Each row comes from the steps of one walk. Every step used is in the known rows, and no mark comes twice. Write the walk behind each row, first mark first.
Known rows
ripop-debof-zuba-dipa: [ -8.0 -32.1 -19.6 -35.4 -13.5 -12.4  16.7  -0.7 -13.2  -2.7   4.6  -5.2
  -7.0   4.2  27.0 -13.9   8.0  -0.2  -6.0 -25.0  -8.5  -8.9  -8.6  10.4
 -10.1 -23.9 -44.4  16.0  25.2  -2.5 -18.1   4.3]
fafof-dipa-rugis-banep-ripop: [  2.1  59.3   8.7 -12.6  49.9 -13.0  18.3 -25.1 -12.2  -6.4  11.9  -2.8
   4.1  -3.7  -8.9   9.6  27.7   9.4 -35.5  -1.0  16.3 -17.2  -8.7 -12.6
  -5.8   4.5 -18.5   8.4 -12.9  -7.0  -2.9   1.3]
banep-rugis: [ -0.1  29.9   5.1   0.8 -17.7  -6.0   5.9   0.6 -10.0   6.8  -5.4  -2.2
  -4.6  -3.8  -8.6  -5.5   0.9   6.6 -14.4   2.9  13.1 -11.3   4.5   2.6
 -27.8   8.0 -14.0   8.0  -7.7  -3.4  -5.1   8.7]
banep-ripop-debof: [  4.6 -17.7 -20.0  -3.6  -0.9 -31.6  12.9  -6.4 -33.6  -5.9   2.1   2.3
  -1.4   8.4 -10.4  -6.8  34.6   2.2  -7.6 -15.0 -10.9 -19.8 -16.4  17.6
  -1.9  14.3 -17.1  -2.4   2.2  -1.5  -2.9   6.6]
ripop-debof-zuba: [-10.8 -39.0 -23.5 -10.1  -6.9 -14.3   6.5  -2.7 -22.7  -2.4  14.9 -18.5
   2.3   0.9  -3.4 -17.8  40.9   1.5  -2.2 -21.8 -14.6 -11.3 -12.7  17.9
  19.2 -11.3 -28.3  20.1  12.1   5.1 -12.0   7.7]
zuba-banep-ripop-debof-fafof-dipa-rugis: [  9.0  44.1 -11.1 -14.9  51.7 -13.0  22.3 -48.4 -16.2 -20.9  -9.7  -9.2
 -16.6   3.7 -24.7   1.4  27.2  18.2 -32.4  -9.7  -8.0  -9.0 -11.4   5.7
 -14.1   2.2 -48.3  13.4  56.3  -8.0  -7.1 -10.0]
rugis-banep-ripop-debof-zuba: [-11.8 -25.8 -12.0  -7.7   2.8 -22.4  22.6   0.5 -39.0  -2.8  28.8 -19.0
  12.2   6.2 -16.3 -17.1  57.2  -5.3 -19.6 -30.7 -21.2 -22.6 -25.5  12.5
  20.3  -3.4 -35.5  20.2   2.3  -1.1 -11.5  12.0]
rugis-banep-ripop-debof: [  1.3  -3.5 -17.6  -2.1  -0.4 -33.6  24.1 -11.5 -39.4  -2.8  11.0   0.1
   9.0  12.0 -18.1  -1.7  40.6  -2.8 -20.5 -15.6  -8.6 -28.5 -15.8  12.9
   6.2  11.8 -24.4   4.0  -2.8  -6.9  -3.8   8.1]
debof-fafof-dipa-zuba: [  7.9  -8.5  15.1  -8.4  25.9   6.1   7.0  -7.3  14.7 -21.9  10.3 -10.3
  -0.9  -6.5   9.9   1.8  16.2   4.0 -18.8 -12.1 -31.5   0.5   5.2  -3.2
  18.2 -13.7 -18.4  17.6  37.6   6.4  24.4 -19.1]
dipa-fafof-debof-zuba: [-10.9 -27.9   7.2 -14.0  21.1  -2.7  11.6   6.7 -23.6 -22.6  12.8 -14.9
   4.7  -4.3   4.1  -8.8  15.4   6.4  -5.6 -16.8 -49.3   0.7   1.6   9.5
  16.2  -5.0 -44.4  12.7  36.2   8.5 -12.8 -12.4]
fafof-dipa-rugis-banep-ripop-debof: [  6.0  39.3 -18.6 -15.4  35.4 -36.7  25.3 -36.6 -30.7  -8.1   3.9  -3.3
   2.0   1.0 -10.8   6.3  43.8  11.7 -32.4  -7.2  11.4 -29.9 -10.3   5.1
  -0.5   5.9 -33.6   9.8  -3.7  -7.0  -7.5   5.1]
rugis-banep-ripop-debof-zuba-dipa-fafof: [ -3.4  -3.2  -5.4 -38.5   7.4 -22.7  33.0  46.1 -19.1 -24.9   6.8  -0.2
   0.1  14.7  17.5  -8.9  19.2   9.1 -25.6 -29.3 -45.3 -23.1  -7.5   1.2
  -6.2  -9.0 -48.4  14.8  23.4  -9.4 -21.6  -3.8]
ripop-debof-fafof: [  1.3 -13.1 -18.7   3.1  -3.4  -9.2   9.2  -5.6 -21.5 -14.8 -15.9  -3.3
 -10.7  14.9  -4.3 -17.7  24.4   2.9  -4.5  -5.6 -31.2 -13.6  -9.7  20.5
  -0.3  -1.4 -24.3   5.5  45.7   6.7  -0.5 -11.4]
ripop-debof-fafof-dipa-zuba: [  8.8 -21.0  -7.4  -9.6  19.0 -11.7  10.8 -17.0  -0.5 -23.2   5.1  -9.5
  -2.1  -4.0   8.3  -1.1  30.8   6.3 -19.0 -17.4 -34.3  -8.6   2.6   8.2
  23.2 -12.6 -31.6  19.0  43.4   7.6  21.5 -16.2]
fafof-dipa: [  2.7  16.1   1.5 -11.1  18.3  -4.1  11.8  -5.7  19.0 -10.3  -2.9 -11.8
  -3.9  -5.3   5.4   8.2   8.1  -4.2 -14.1  -0.2   1.7   1.2   4.0  -7.0
  -0.8 -14.3  -9.6   5.6   5.6   0.9  -0.5  -5.6]
banep-ripop-debof-zuba: [-11.7 -42.2 -14.4 -10.4   4.4 -22.3  13.1   3.5 -34.8  -5.5  22.7 -15.5
   1.8   3.3  -9.7 -20.9  54.7   1.1  -7.6 -29.3 -21.5 -15.6 -24.6  16.9
  13.0   0.9 -28.5  14.8   5.5   3.6 -11.0  10.0]
rugis-banep-zuba: [  1.8   3.3   3.8  -0.2  -0.4  -7.3  17.0   0.6  -6.4   4.7  13.4 -20.3
  10.1  -0.9 -10.3  -5.2  12.5  -3.4 -27.9  -6.9  -8.9 -19.0  12.6 -17.6
  34.4 -14.5 -41.8  28.2 -13.9  -8.5  14.4   6.1]
banep-zuba-dipa: [  7.0 -12.1   3.3 -28.9  -8.9  -5.5  14.6   6.8   6.3  -1.2  -3.6  -5.7
 -13.5  -2.6  28.9  -9.5 -22.2  -0.9 -14.9 -10.9  -5.0  -6.7  15.5 -16.5
  -3.9 -25.1 -51.1  18.5   3.7 -12.4   3.6   1.8]
zuba-banep-ripop-debof: [  9.1 -18.3 -18.5  -3.8  -0.2 -30.1  22.7 -21.0 -28.5  -4.6   7.2  -2.7
   1.0  11.8 -38.4   2.6  21.9   0.8 -16.7 -20.2 -12.9 -12.4 -16.2  17.3
  -3.0  15.6 -38.2   1.0  31.8 -14.5  -5.9   7.5]
rugis-dipa-fafof-debof-zuba-banep: [ -7.3  -7.1  10.9 -27.2  43.2   1.1  30.9  -9.8 -18.3 -21.4  12.5  -5.1
   1.4   5.2 -28.2   6.5   9.4  -2.8 -22.6 -22.6 -29.2  11.5   3.6  -1.0
   7.4  -3.6 -68.8  16.6  66.7 -12.0 -12.1 -15.2]
ripop-debof-fafof-dipa-rugis-banep-zuba: [  6.6  35.9 -13.9 -12.6  32.8 -17.3  25.0 -33.2 -15.1  -8.9  -3.0 -23.8
  -6.6  -0.9  -5.9  -9.4  37.6  15.1 -40.8  -5.8 -10.7 -30.9   9.7 -10.8
  27.2 -20.7 -69.8  38.1  18.4  -2.7  10.5  -6.3]

Write each row's walk
[ -3.3  -3.3   7.5 -37.3   6.1   2.9  12.5  53.0  10.5 -21.3  -2.1   0.3
  -8.5   4.0  32.2 -10.1 -11.3  11.9  -8.7 -17.9 -38.5   1.0   4.0  -6.5
 -12.2 -16.9 -30.0  12.0  26.7  -2.9 -19.9 -10.7] | debof-zuba-dipa-fafof
[ -1.1 -17.8  -5.2 -42.1   7.4 -18.5  21.6  48.9 -13.0 -27.7  -0.4   2.4
 -10.8  10.7  24.3 -14.2  14.9  12.5 -14.3 -27.9 -46.4 -14.4  -6.9   6.6
 -15.1  -7.3 -43.2   8.4  27.6  -5.6 -20.4  -5.5] | banep-ripop-debof-zuba-dipa-fafof
[ -4.2  -6.6  17.0 -27.2  54.0  -6.4  34.8   1.5 -32.2 -25.2  19.2  -1.8
  -1.3   8.2 -31.7   0.7  24.2  -4.3 -30.7 -26.4 -35.1   4.0 -10.1  -1.3
  -1.2  10.5 -62.1   9.8  54.7 -14.0 -11.3 -10.7] | rugis-dipa-fafof-debof-zuba-banep-ripop
[ -9.0  43.0   1.0 -30.4  23.9   3.8  14.2 -24.2 -10.0   3.9  12.5  -1.2
   4.9  -4.0  15.9   0.1   1.3  12.5 -21.8  -8.5  21.0 -12.9   1.0 -12.5
 -10.2 -15.8 -34.5  21.6   4.2  -9.3 -16.9   5.4] | debof-zuba-dipa-rugis-banep
[  5.8  -1.7  10.1  -1.7  14.0  -6.6  17.3  -9.1  -8.1  -2.4  13.0  -4.1
   1.3   5.3 -39.5   4.9   1.6  -3.2 -18.0 -15.9 -13.2   1.5 -14.0   2.1
  -8.6  17.3 -21.8  -1.8  25.3 -18.4  -2.4   4.6] | zuba-banep-ripop
[  9.9   0.5  10.2 -28.5  14.8 -19.1  32.6  -0.7 -18.5 -21.2  -5.2  -3.4
   2.0   1.6  21.8   6.5 -18.3   5.1 -30.8 -10.7 -42.8 -16.7  27.1 -11.4
   6.3 -12.9 -79.4  14.9  33.2 -10.0  -3.1 -12.9] | rugis-banep-zuba-dipa-fafof-debof
[  8.6  15.1   3.9 -31.9   2.4  -3.6  11.1  46.2  14.9 -21.3 -18.8  15.2
 -12.7   8.9  32.8   3.6 -29.5  12.5  -7.9  -4.8 -27.8  -1.9  16.1  -6.8
 -25.4  -6.7 -18.5  -2.3  22.1  -5.7 -11.8 -14.5] | zuba-dipa-fafof
[ -1.1 -26.3  18.3  -9.2  30.3  -9.3  27.2  -2.1 -26.9 -23.2  23.6 -17.1
   7.2   3.4 -35.1   0.6  14.8   3.4 -24.0 -28.7 -55.8   3.3 -11.5   8.2
   4.0  11.6 -58.2   8.1  54.5 -11.7 -13.0  -7.1] | dipa-fafof-debof-zuba-banep-ripop
[ -8.4  28.0   4.2 -30.6  32.6  -4.2  19.2 -54.3 -31.3   1.2  12.2  -4.2
   9.4  -7.2  16.6   3.6  -0.7   8.3 -24.7 -10.0  12.0 -12.0   2.9  -5.1
  -8.6 -12.7 -59.3  19.3  20.0  -7.7 -19.2   1.5] | fafof-debof-zuba-dipa-rugis-banep
[  2.9  58.6   2.4 -11.6  51.4   7.0   2.5 -30.8   7.0 -17.5 -15.4  -6.9
 -18.3  -5.1   8.7  -1.3   9.5  19.9 -17.3   9.9   3.9  -1.2   0.8  -6.8
 -12.0 -11.2 -17.5  11.7  28.9   5.7  -0.4 -15.2] | debof-fafof-dipa-rugis
[ -6.1 -35.6 -11.1 -35.2  -4.5 -19.1  21.0   6.9 -23.9  -7.4  10.1  -4.4
  -7.8   5.8  21.5 -19.1  19.0  -2.3 -11.1 -31.5 -14.8 -12.6 -17.3   9.6
 -16.1 -15.3 -44.3  13.0  18.4  -6.2 -19.3   7.8] | banep-ripop-debof-zuba-dipa
[  0.3  61.0  14.2  -8.2  54.9  -3.7  20.2 -20.0 -15.9 -17.5   3.6  -6.4
  -2.3   2.9  -8.3  -1.7  31.6  10.2 -36.4  -0.5  -5.7 -18.2 -14.8 -10.9
  -9.1   3.0 -22.7  10.0  13.5  -3.3   0.6  -7.5] | debof-fafof-dipa-rugis-banep-ripop
[ 14.4 -21.5   8.0  -1.2   6.4   2.8   9.2 -27.1   7.4   0.4  25.4  -5.6
  15.3  -5.0 -29.5  18.6  -9.9   4.9 -12.4 -18.4 -13.7   6.8   6.6  -1.6
  19.5   6.0 -25.5  13.1  37.6 -17.3  16.3   0.5] | dipa-zuba-banep
[  5.4  37.4  11.3 -22.8  32.9 -11.2  33.5 -13.7 -29.2 -22.4 -12.7  14.1
  -8.4   6.8 -22.3  13.8  -5.0   5.0 -32.9  -2.0 -13.6  -2.0  16.6   0.2
 -24.7  15.9 -66.8   7.1  53.7 -13.0  -8.8 -16.8] | zuba-banep-rugis-dipa-fafof-debof
[-14.3 -39.6   4.3  -5.7  13.2  -2.1   7.1 -27.7 -30.4  -5.8  20.4 -21.0
   7.7  -9.4  -0.8 -10.8  20.4  -6.2  -3.9 -19.4 -23.6   1.6  -7.3  10.0
  16.5  -9.9 -42.2  12.4  26.5   7.1 -11.0  -0.5] | fafof-debof-zuba
[ -3.1 -22.5  14.2  -6.0  14.4   0.1  19.1  -2.6 -13.3  -4.4  29.9 -19.0
   7.1   2.5 -39.7  -7.2  19.6  -7.1 -16.6 -27.6 -22.5   2.6 -20.8   1.6
   3.6   4.8 -33.9   9.4  29.4 -13.6  -7.8   7.5] | debof-zuba-banep-ripop
[  5.8   3.6   5.2 -26.7  -6.4  -7.6  24.0   4.1   2.1   3.3   2.8  -6.1
  -1.6   3.4  20.9  -4.3 -15.9  -6.1 -27.7 -11.6  -3.5 -17.1  17.5 -22.3
   3.0 -26.9 -55.7  22.5   0.5 -17.8   3.6   5.4] | rugis-banep-zuba-dipa
[  4.9  -5.0   4.2  -8.1  20.2 -12.6  11.2  -3.0 -21.3 -24.1  -7.4   2.2
   0.1   0.3   5.2   9.8  -9.0   8.7  -6.5  -0.9 -40.1  -2.5  13.2   8.3
   1.4   8.0 -34.8  -3.9  32.7   3.1  -6.3 -16.4] | dipa-fafof-debof
[ -9.1 -34.7   6.1 -33.7   5.3  -3.6  18.2 -20.9 -18.5  -6.4   9.5  -9.2
  -3.3  -5.6  29.8  -9.7  -9.4  -7.4  -9.0 -20.0 -16.4   3.0   1.5   4.1
 -11.6 -21.5 -55.7  10.4  36.5  -0.7 -18.3  -2.5] | fafof-debof-zuba-dipa
[ -2.5 -15.9 -12.7 -38.8  -0.8 -14.1  18.9  42.5  -4.1 -23.3  -5.3   0.0
  -9.4   9.2  28.3  -9.9   3.0  13.1  -9.7 -22.1 -39.7 -10.3   2.9   7.6
 -10.5 -17.0 -42.0  13.1  34.0  -2.7 -20.9  -9.4] | ripop-debof-zuba-dipa-fafof
[ 14.2 -11.0  23.0  -7.8  35.5  -1.7  24.0 -14.7   3.0 -21.0  20.9 -13.7
   1.5   1.0 -30.1   5.7  16.3  -1.9 -32.7 -24.6 -40.3   2.2 -10.4  -1.8
   6.3   2.8 -39.4  11.2  56.6 -13.4  18.3 -10.7] | debof-fafof-dipa-zuba-banep-ripop
[ -8.0 -21.8  -8.8 -34.1  -4.3 -23.1  31.5   2.3 -26.7  -3.4  16.7  -6.6
   3.3   9.7  13.2 -13.7  25.1  -6.8 -24.0 -30.9 -13.0 -21.4 -16.7   5.4
 -10.0 -16.0 -51.2  16.9  14.8  -9.9 -20.0   9.5] | rugis-banep-ripop-debof-zuba-dipa
[  9.3 -13.3  -5.0 -16.8  33.0 -12.3  27.4 -13.6 -34.5 -23.1   6.9  11.8
  -8.4  18.7 -26.2  -6.0  39.1  -1.5 -26.1 -23.4 -31.6  -8.4 -13.4   9.2
   2.5  10.5 -47.5  13.0  65.0  -9.7  17.2 -14.2] | rugis-dipa-zuba-banep-ripop-debof-fafof
[ 14.3  -6.7   9.2 -11.3  20.6  -2.1  17.0 -30.5  23.8  -9.1  21.6 -12.5
  12.6 -10.4 -25.4  23.6  -2.1   0.3 -24.4 -18.8 -10.0   9.3   9.8  -5.3
  17.4  -6.6 -35.4  15.8  41.8 -17.0  15.5  -4.4] | fafof-dipa-zuba-banep
[  6.2  -4.6   6.5 -29.7  15.1 -11.7  20.3   0.6 -14.1 -26.0 -16.1  11.4
  -7.0   2.5  29.4  10.5 -30.1   6.4 -11.5  -5.1 -37.4   0.2  16.9   3.1
 -19.3  -2.4 -49.8  -7.3  43.7  -2.6 -13.0 -18.4] | zuba-dipa-fafof-debof
[ 14.1 -20.2  -3.1  -9.4  17.3 -10.8  23.5 -34.8   6.6 -18.9   9.7 -16.9
   3.8   1.6 -27.8  10.1  15.5   4.4 -28.3 -24.2 -34.9  -0.7   2.8   9.1
  17.9 -10.2 -52.6  20.9  74.1 -10.0  14.2 -12.2] | ripop-debof-fafof-dipa-zuba-banep
[ -9.0  14.8 -14.7 -22.4  39.3 -25.5  23.2 -26.5 -32.5  -7.0  24.9 -21.4
   4.8  -2.2 -10.3  -9.1  63.0   9.6 -30.8 -23.5   1.2 -25.5 -19.4   6.5
  12.9  -8.0 -42.9  25.1   2.6  -0.9 -14.0   6.2] | fafof-dipa-rugis-banep-ripop-debof-zuba
[ 11.7 -16.8 -12.5 -22.5  27.9 -28.0  27.1 -24.2 -33.8  -9.4  18.9  13.5
   1.1  10.8 -29.9   9.7  35.5  -0.1 -25.2 -28.1  -1.8 -11.3  -7.7   7.1
   7.4  16.8 -42.4   9.2  30.1 -18.0  12.2   1.2] | rugis-dipa-zuba-banep-ripop-debof
[ -5.1  18.6  13.5 -28.5  42.3 -14.1  23.9 -42.9 -45.1  -6.2  21.3  -2.2
   6.6  -3.9   7.8  -1.1  16.5   7.1 -30.4 -17.5  -1.3 -18.3 -11.7  -2.9
 -13.0   1.9 -55.2  11.8  11.3  -9.1 -16.5   3.0] | fafof-debof-zuba-dipa-rugis-banep-ripop
[ -4.7  10.8   2.1 -35.4  33.7   0.2   4.6 -50.1 -26.5  -5.4   3.9  -2.0
  -7.4 -11.0  31.5  -2.0  -8.7  18.0 -11.4  -8.3  11.5   0.0   3.2   1.2
 -17.7 -11.6 -52.4  12.5  25.8  -2.4 -22.7  -2.1] | fafof-debof-zuba-dipa-rugis
[ 10.4  31.4  -2.3 -34.5  21.0  -0.7   2.8 -25.0  -1.7   1.9  -8.4   0.3
 -17.0  -9.7  29.1  -3.1 -21.7  23.5 -15.3  -1.6  21.6  -9.6  16.9 -18.4
 -10.3 -14.8 -46.0  18.1  -4.0 -11.9  -0.1   3.2] | banep-zuba-dipa-rugis
[  0.4  59.7   8.8 -26.8  22.1  -2.8  17.9  47.7  -6.8 -19.4 -18.1  24.6
 -18.3  10.2   5.2   1.9   7.4  13.0 -23.4   5.8   1.9  -8.8  14.2 -11.5
 -29.5   9.3 -19.8   6.9   3.1  -4.5  -3.4 -12.2] | banep-rugis-dipa-fafof
[ 10.5  -2.4  16.9 -19.4  42.2  -3.9  21.7 -12.7 -14.3  -8.9  27.0  12.7
   5.4   5.2 -30.3  14.6  17.7  -5.4 -28.2 -22.3  -0.9   2.5  -6.1  -8.5
   3.7  17.9 -29.0   6.6  22.8 -19.5  19.6  -2.7] | rugis-dipa-zuba-banep-ripop
[  8.5  17.0   9.4 -32.1   3.0  -7.6  26.9  44.2  10.4 -18.0  -8.6   0.3
  -4.7   7.7  23.7   1.1 -19.3   9.7 -29.5 -10.2 -34.9 -15.2  24.9 -22.4
   3.9 -19.6 -53.1  20.5  10.8 -14.2  -1.0  -8.9] | rugis-banep-zuba-dipa-fafof
